Each row was made from one path, in order. Every step used is in the known rows, and no mark comes twice. Write each row's path.
Known rows
Y > U > F > H: [ -5  -1   5   6 -14  -7   3  19   2   1  -6  -8  -9  22  18   4   1   7
  23   4  13  21 -11   9   1   9 -18  21   6 -12 -22 -12  -3   2   7   4
   9  10   8  -2   3   5 -17  10  16   4  -1 -13   5  16 -14   3   2  17
  -4   1   3 -33  10  13   2   6  -4   5   2]
Y > U > V: [  0  -3  -7 -19   0  -4 -10  13   5  -6   2  12  -9  22 -13  18   5   6
  13  -1  20  13  -3   1 -16  20  -4  12 -16  -4  -3 -23  -9   8   5   6
  -6   4   5  -4  16  -5   9   3   5  -1   5  -1  -6   2 -12   0   4   8
  -9  -9  16  -4  -6  -3   8   7  -2 -21   3]
F > H > V > U: [ 23  -7   3   2   9   0   4   5  -8  26   1 -12 -25 -15   5  11   6  -8
 -13  -9  21  35 -14   6   5   9   7  14  -6  -8 -13   5  43  10  -7  -8
  17  -9  25  14 -32  -9  -2 -22  -4   7  13   3  -4 -16   2   9  12   1
  -2  -4   3  -7 -10  -7 -10  21 -10   5   6]
U > E > H > F: [ 16  -6  18  -1  10   5  16   0   6  10   6   6   2   4   6   2   2   7
  -8   1  12 -10   5  -7   3   3 -20 -20  -8  -7  -3  25 -20  10  -7   1
   4   5 -28  10   4 -11  -8  -4  -8  -4   7 -15  12  12  27  41   2 -13
 -12 -13 -11  -8  -9  13  -9 -10 -16   0  -6]
Y > U: [ -3   4  -9 -10  -8   1  -9  11 -10  -8  -3   5   8  26 -14  -5   8  -2
   2  15   5  -1   7   1 -12   8   5   2 -19   4  -5 -19  -2  -9   8  -4
 -10   4   3 -14  20   5  10  -4  15   4  -4  -3 -10   9  -9 -22   5   8
  -6 -13  -1 -16   7   2   7   2   0 -10 -10]
F > H > Y > U: [-21  -4 -10   3  -7   1  -9  10  -7  -3   1  -7 -14   4  19 -15   2  -2
   9  -1  -5   5 -12  13   0   1  -5  20   0   4 -14 -12   8  -2   8  -2
   1  -2  14  -6  -1  21   0   1  15   3 -17 -10   7   7 -32 -18  -4   4
   1   5  -7 -13  20  16  13 -12  -2  29   4]
V > U > F: [ 15  -7   1   2  -7 -15   6  14  -3  10 -30   4 -11  -6  25  -2  28   6
  -5  10  12  16   2 -12   7   1   2   0   3   1 -15   3   2  -4 -12  -1
   7  -5  -4  12  -3 -10 -20   1   0   2   3  16   2   6  21  26  -6  16
   9   1  -3 -30  -4  -3  -8  23  -5 -21  -7]
E > H: [  8   3  16  -5  -4 -11 -10   5 -12   9  -3   4   3   8 -10 -17 -15   5
  -7   5  -3 -10   9  -7 -13   1  -1  -9 -18 -14   3  10  10  -8  -5   6
  -5   5  -1  -6   3  -1  21  -1   2  15  15  -3   0   8  22  -2  19  -5
   5   3  -4 -18 -10   1 -18 -12 -10 -21 -14]
F > H > Y > U > V > B: [-14   6  -5   7   1  -7 -17  -4  13 -16   4 -17 -23 -17   4  12 -16 -14
   5 -14   8  -5  -6  13  12  -6   2   7   9  10   4 -20 -11   5   7   9
   8   2  21 -12   4  19  12   1   4  -9   0   6  18   1 -43  -4  -6   4
   0  20  16  14   4   8  13 -14   2  22  10]
H > V > B: [  9  13  -1  15   2 -15  -2 -30  -9  -4   0  -8  -5  -9 -29  25 -16 -30
 -11   6   8 -11  22  -7  -2 -12  12 -23   0   2  16  -8   9  -8  -3   8
   7  -7 -12 -16  -6 -17  18 -10  -9   1   3  27   8  -1  23  -5  13 -21
  11   6   9  16  -5 -12  -7  19  11  -8 -18]
F > H > V > U > Y: [ -3 -20   5   6  13   2  -2   0  -4  19   2 -21 -27 -27  17  12   0  -5
 -14  -9   4  24 -13   2   5   5   0  22   4  -2 -15 -15  32  -4  -2   4
  12 -16  20  15 -35   6  -3  -9  -8   8  -2   3  -5 -23  -7  13 -12   3
  -1  -3 -10   3   3  -4 -12  17   6  14  19]
E > U > V: [ 13 -10  15 -14   2 -11 -12  -3  -9  10  14  13  -4  11 -14  16  -1   9
   2  -7  30   0   6  -9 -14  12   1   1  -8  -7  -2   7   4  11  -5  15
 -10  22  -9  -9   0  -7  21  -7  -2   4  23  -1  -2  -6   9  16  10   2
   3  -7  10  -9  -4 -21 -19  14 -18 -33  -5]
V > B > Y: [  8   7  -8   9 -32  -2 -10  -9 -12  -1 -19  -4  32  -5 -21 -11 -11 -11
  -2   2  -6 -24  35 -16  -5 -35  23 -35  -9   1  12  21  -6 -19   1 -14
  -4   2 -13 -13  14  22  33  12   6   2 -25  20  10  -3  12 -33  14 -11
  13  21 -12   9   0   2  -1  10  13 -11 -21]
H > Y > U > V > B: [-18   9  -8  -5   8  -9 -11 -11   1 -23   0   4 -10 -15  -6  11  -1 -17
   3   3   1 -16   0   7   1  -7   8  -3   3  20  11 -21 -23  -2  -1   6
  -7  -2   1 -19  16   8   6   7   6  -6   1  23   6   1 -17   0 -12   2
   3  13  13  17   5   2  15   2   9   4  -3]
F > H > Y > U > V: [-18  -4  -7  -3   4  -5 -16  12   3   2   9   0 -22   2  15   8  -3  -1
  13  -8  11  14 -22  11   2  17  -9  23   6   3 -11 -18   8  11   9   6
   9   6  13   1  -6  17   3  -1   3  -4  -1  -6   8   2 -38   2  -6  13
  -9   7  12   3  10  13  11  -7  -9  26  15]
V > B: [  5  15  -2  10 -21 -15 -10  -3 -10   0 -17 -20   6  -5 -20  10  -8 -26
  -7   5   5 -20  31 -18   1 -27   9 -19 -12   9  12   5  -2 -28  -1  -5
   0   5 -10 -26  13   0  21   0   4   0  -6  22  19   7  12 -16  10 -15
  14  10  -4   0   2   8  -2   7   9 -16 -20]
B > Y: [ 11  -7 -13  -4 -33   2 -11   9 -16  11 -10   5  28  13  -8 -16   4   1
   9   2  -5  -2  20 -21 -14 -13  14 -19 -19  -3   7   7  12  -9   3 -10
 -12   9 -10  -5   7  14  34   9   6  15 -27  16  -2  -5   7 -31  20   0
   6   0 -17  -2   2   7   3  18   3 -19 -15]
V > U > E > H > Y: [  5 -16  11  -5  21  10   5  -2   9   7  -7   2 -11 -32  21 -21  19   8
 -25   7 -18  -1 -13   8   4   0  -1   6  -5  14 -10  25  13   5 -18  -2
  -5 -11  -3   8  -5   1 -23 -15  -8  -7  17 -11   3   5   3  32 -16  -3
   4  -9 -10  -2   1   6 -12 -28 -13   6   4]
F > H > Y > U > E: [-17  -6 -13   3   2  22  -1  13  18   1   1 -11  -5   5  27   0   7   8
  11  -2  -8   5 -18  10   8   1 -16  21  -1  17  -8  -9   8 -10  10  -3
   5 -14   1  -3  -4  17 -23  -6   8 -17  -1 -29  10  16 -38   1 -12   3
 -12 -10 -13   6  20  24  16 -20  -9  44  14]

Write each row's path
[  5   1  12  22 -10 -10   9 -12  -8  12  -3  -2   7  -6  -6  -2 -20 -17
  11 -14   3  -2  17 -12   9 -12   6 -12  31 -13   5  18   5   9  -8  -6
  19   3   0  -2 -15   3   5  11  -3   0 -19  15  18 -11  25  -4   9  -1
   9  26  -5  13  -9  -2  -4  19   9  10  -3] | U > F > H > V > B > Y
[ -4   5   9   7  10  -3  18  12   1   1  11   1 -23  16  12  16 -10   6
  15  -1  10  24 -11  15   7  24 -14  22  18 -11 -19 -12   5  25  11   9
  14  -1  15   3 -12 -14 -18  -1  -4   3   3  -8  -1   4  -1   9  -1   6
  -8  -4  11 -16  -4  -7   9   6   2   9   7] | Y > U > F > H > V
[ -5  -1  -2   6 -23   1   2  25  -1   3  -9   1  18  26  19 -17   7  18
  28  -2  -6  11   4   7   0   2  -3   6   5 -10 -13   8  -6   5  10 -11
   6  15  14   7   6  13  -7  26  12  11 -22 -13  -4   7 -10  -9  -2  25
  -6   5  -5 -17   2  10  11  -3   1   6   8] | B > Y > U > F > H
[-13  -9  18  -9  -8  -7 -25 -12 -21  -9  12  -4   9  -5  10   1  -6   5
  -8  -1  -7  -7   9 -19 -15  -8  -4  11  -7   2  -2  -6  -4 -16  -3  11
  -7  22  -9 -17 -13   7  10   6   3   9  -6  -3 -13  -2   3   3 -10   8
  10 -19  -4  -8  15  -8 -23   5   3 -17  -6] | E > U > Y
[ 23 -11  18  -4   9   8   9  13  14  17  -9  -3   1 -12   3  -9  20  14
 -20   6   1   3  -7  -7   2   6  -5   0 -15   2  -5  18  12  -4 -16  -1
  -9  -7  -2  18   2 -15 -20 -15  -5  -3  26 -15 -12   2  16  24   0  -9
  -7 -11 -10  -9  -9   2 -17 -19 -21 -13   7] | V > U > E > H
[  3   2 -14  -4   1  17   7  18  19  -9  -2   0  18  20  -1  12  13  11
   8   4   2   4  -7  -1  -5   9 -12   6 -18  13   7  -7  -5 -16   2   1
 -11 -14 -13  -4  13 -15 -16   0   7 -18   4 -22  -9  14  -3  -2   1  -6
 -12 -19 -10  -3   5  11  10 -10   1   4   1] | Y > U > E
[ -4 -11  17 -15  21 -11  -1 -15 -10   6  13   0 -15 -27   2  -3   1   1
 -32   0 -16   1 -16   0  -5   7   2   7   3  -9  -2  -2   6   2  -8   6
   3   8  12  18 -25  -8  -5 -11 -13  15  17   4 -17 -23   9  23 -11   2
   0 -11   2   3  -7 -19 -24   3   4 -10  10] | E > H > V > U > Y
[ 11 -12  14   9 -14  -7  10  20   4  28 -23 -15 -18  -7  31   1  16   8
  -1  -3  19  33 -11 -13   8   1  -7  12   2  -5 -32  12  15   4 -11   0
  18  -9  11  13 -16  -4 -21   9   4   6   4  -2   7   6   1  20  -2  13
   6   4 -11 -30   1  13 -11  16 -10  -4   2] | V > U > F > H
[ -1 -14   5  -7  17 -11  -4  -6 -14   6   5  -8 -18 -25   3  16  13  -6
 -20  -2  -1  15  -9   0  -3  -3   6   8  -4   8  -1 -23  15  -7  -8  -3
   5 -19   6  14 -26  -6   2 -11 -12  10  10  13 -14 -21   1   9 -13   0
   3 -20  -5   5   2 -15 -18  30  12  -4  11] | H > V > U > Y
[ -6  -8   3   3  -4   2  10   7  -1   4  11   8  -5  17  11  -6  -6   9
  22  -3   1  18 -10  11  -1  18  -6  15  19 -15 -11   3  -1  26  11  -4
  12   9  11  18 -17  -2  -4   2  -6  13 -15  -1  -5  -8  -2  -9  -1  13
  -9   7   6  -3  -6  -2  11  11   3   8  14] | B > Y > U > F > H > V
[ -5 -21   9  15  -3 -10   7  13   4  16 -21  -9 -28 -22  49  -8  14  -4
  -2  -3  -1  18 -19   4  10   0  -8  12  20   3 -29   5  18   5 -11  -4
  12 -11  16  12 -20   5 -24   5   4   6  -9  -1  15   7 -14  26 -15  21
  10   1 -12 -20   9  10  -2  10  -9  21  -1] | V > U > F > H > Y
[  8   7  -8   1 -21 -10  -8  -4  -1   8  -9   2  21   1 -28   7  -4 -12
   4  -9  10 -20  27 -25  -4 -16  16 -33  -2   3  18  13  -5  -3   1 -14
   8   7  -6  -9  16   0  33  12   5   0 -15  27  13 -13   9 -17  10  -5
   7  26  -3  23  -5  -5  -1  18   7 -19 -10] | U > V > B > Y
[-24  -1  14  -1   7 -10   4   6  -5 -22   1  29 -13  -5  25 -27  -8   9
   0  18 -25 -10 -12  12   0  10 -14   9  16  -7 -12  -5 -21  15  -2  16
 -10  14   2   0  13   6 -16  12  -4  12   3  -9  -2  16  -6  13 -20  22
   9   0   9 -16   2   1   5 -30   3   2  -5] | E > H > Y > U > F
[-22  -2 -14  -7  -5   7  -6   0  -5 -17   0   9  -4   0  15 -11   6 -11
   1  15 -10  -8  -5   9  -8  -1   7   6  -7   9   1 -17  -3 -12   6   6
 -10  -4   1 -10  13  14   3   2   3   8 -11  -1  -3  14 -26 -17  -6  13
   5 -13  -3  -3  15   7  18  -3   3   4  -8] | H > Y > U
[ -4  18  14   1  30   2   8 -20  15 -17  20  -4   3 -14 -33  13 -17  -2
 -19   4  -6 -14  -7  11   9   1  -9   0   4   2  22   5 -17   3   2   8
 -10  -5 -10 -12   3 -22 -12 -11  -7 -14  28  -6  -6   3  11   7  -2 -23
 -13  -3  16  18  -9  -8   4 -27  -7   5  -1] | Y > U > E > H > V > B
[-10   2 -22  -3   5  18   3   7  10 -18  -3   1   1   3  17   4  12   8
   2   7 -11  -3  -8   4   0   5 -11   3  -5  28   2 -14  -7 -16   4  -4
  -9 -26 -13  -3  22   4 -20  -7   1 -15  -6 -14  -7  19 -24  -1  -9   0
  -2 -17 -12  13  17  15  20 -11   0  26  -1] | H > Y > U > E
[  4  -1 -16 -18 -14   6  -8  11  -4   0   0  23  17  26 -14   0  13  14
  21  -7   9   5  -1   2  -8  14   3   0 -13  -7   7  -1  -6   7  13  -9
  -8  13   5  10  14   6  20   6   4   8  -7   6 -12  -2  -6 -16   8  11
  -9   0   6   3   1  -6   6  15   7 -25  10] | B > Y > U > V
[  1   4   0 -15  25  17  11 -12  12  -8  22  19  21  17 -20 -16 -12  13
  -3   0 -13  -2 -11  14   1  14  -1   3   1  -6  16  20  -5  16   7  -8
 -13   2  -7  15   4 -12   2 -12 -10   3  10 -22 -18   3  11  -6   5  -9
 -11 -11   6  20  -8  -9  -2 -21  -4  -2  10] | B > Y > U > E > H > V
[  4   4   2 -14  -5  25   1   9  12  -8   6  12  29  17 -10 -21   7  28
   1   4 -18  -8  -4   5  -7   5  -5   2 -10  -7   8  24  -9   2   5  -8
 -13  14 -12  13  19  10  -4   3   6   3   0 -23 -20   8   4 -11   9  -3
 -10  -7  -8  -2   0   6   4 -33  -8 -11   1] | B > Y > U > E > H
[ -3  12 -11   5  -6   6  -7 -13  -6  -7  11  -7  14   2 -23   2 -13 -11
   4  -8   0   4   4  12   6 -13  23  -6  10  -6  13   6   4   7  13  -8
   5   8   7  -5  -8  11  15   7   6  -3 -14  10   2  -9 -10 -35  11  -4
  -3  17   8  17  -5  -3   9   2   9   9  12] | F > H > V > B > Y > U
[ 11  12  19   3  24  -1  15 -24  13  -6   5  -8  -1 -12 -31  10 -24 -12
 -22  -4  -7 -20  12  -5   6  -5  -8 -19   4   6  20  20  -3   4 -10   7
   3  -5 -14 -10  -7 -21  -2 -20 -13 -16  23   0   5  -1  21  13   3 -32
   0   6   9  18 -20  -9  -7 -16  -3   5  -9] | U > E > H > V > B
[-11  14  -4   8  -2 -10  12 -14 -10 -20  -3  16  13  -1 -17  -1  -4  -5
   8   2 -12  -8  18   4   1 -10  11 -15  19   1  11  -3 -30  14   7   1
  -5   5  -4  -1   7  -5   2   2 -11  -1 -12  23  -1 -10  22  -5  -5   6
   3  10  11   7 -13 -14  13  15  16 -11  -7] | H > V > B > Y > U > F
[ 14   4  11   8   7   4  12 -27   9   6   5   7  23 -11 -27  -7 -29  -4
 -17  -7 -23 -24  12  -7   5 -16   8 -28   7   6  26  32  -5   7  -3  -3
  -3   3 -19   0  -3  -9  13  -9  -9  -5   5   6   1 -11  38  -7   4 -21
   0  17   0  30 -18  -8  -6 -14   4  -3  -5] | U > E > H > V > B > Y
[ -1  14 -20  -3   9  17  14 -12  12 -17   9   4  26   2 -27  10   0  -3
  -1  -2 -10  -9   4  10   1 -12  15 -14   6  19  27   6 -15  -4   3 -12
 -13 -11 -17   2   5  -7  -4  -9 -12 -22 -11  10  -8  -5   5 -19   0 -15
  -5   6   5  29  -5  -6  15   0  16   5   7] | H > V > B > Y > U > E
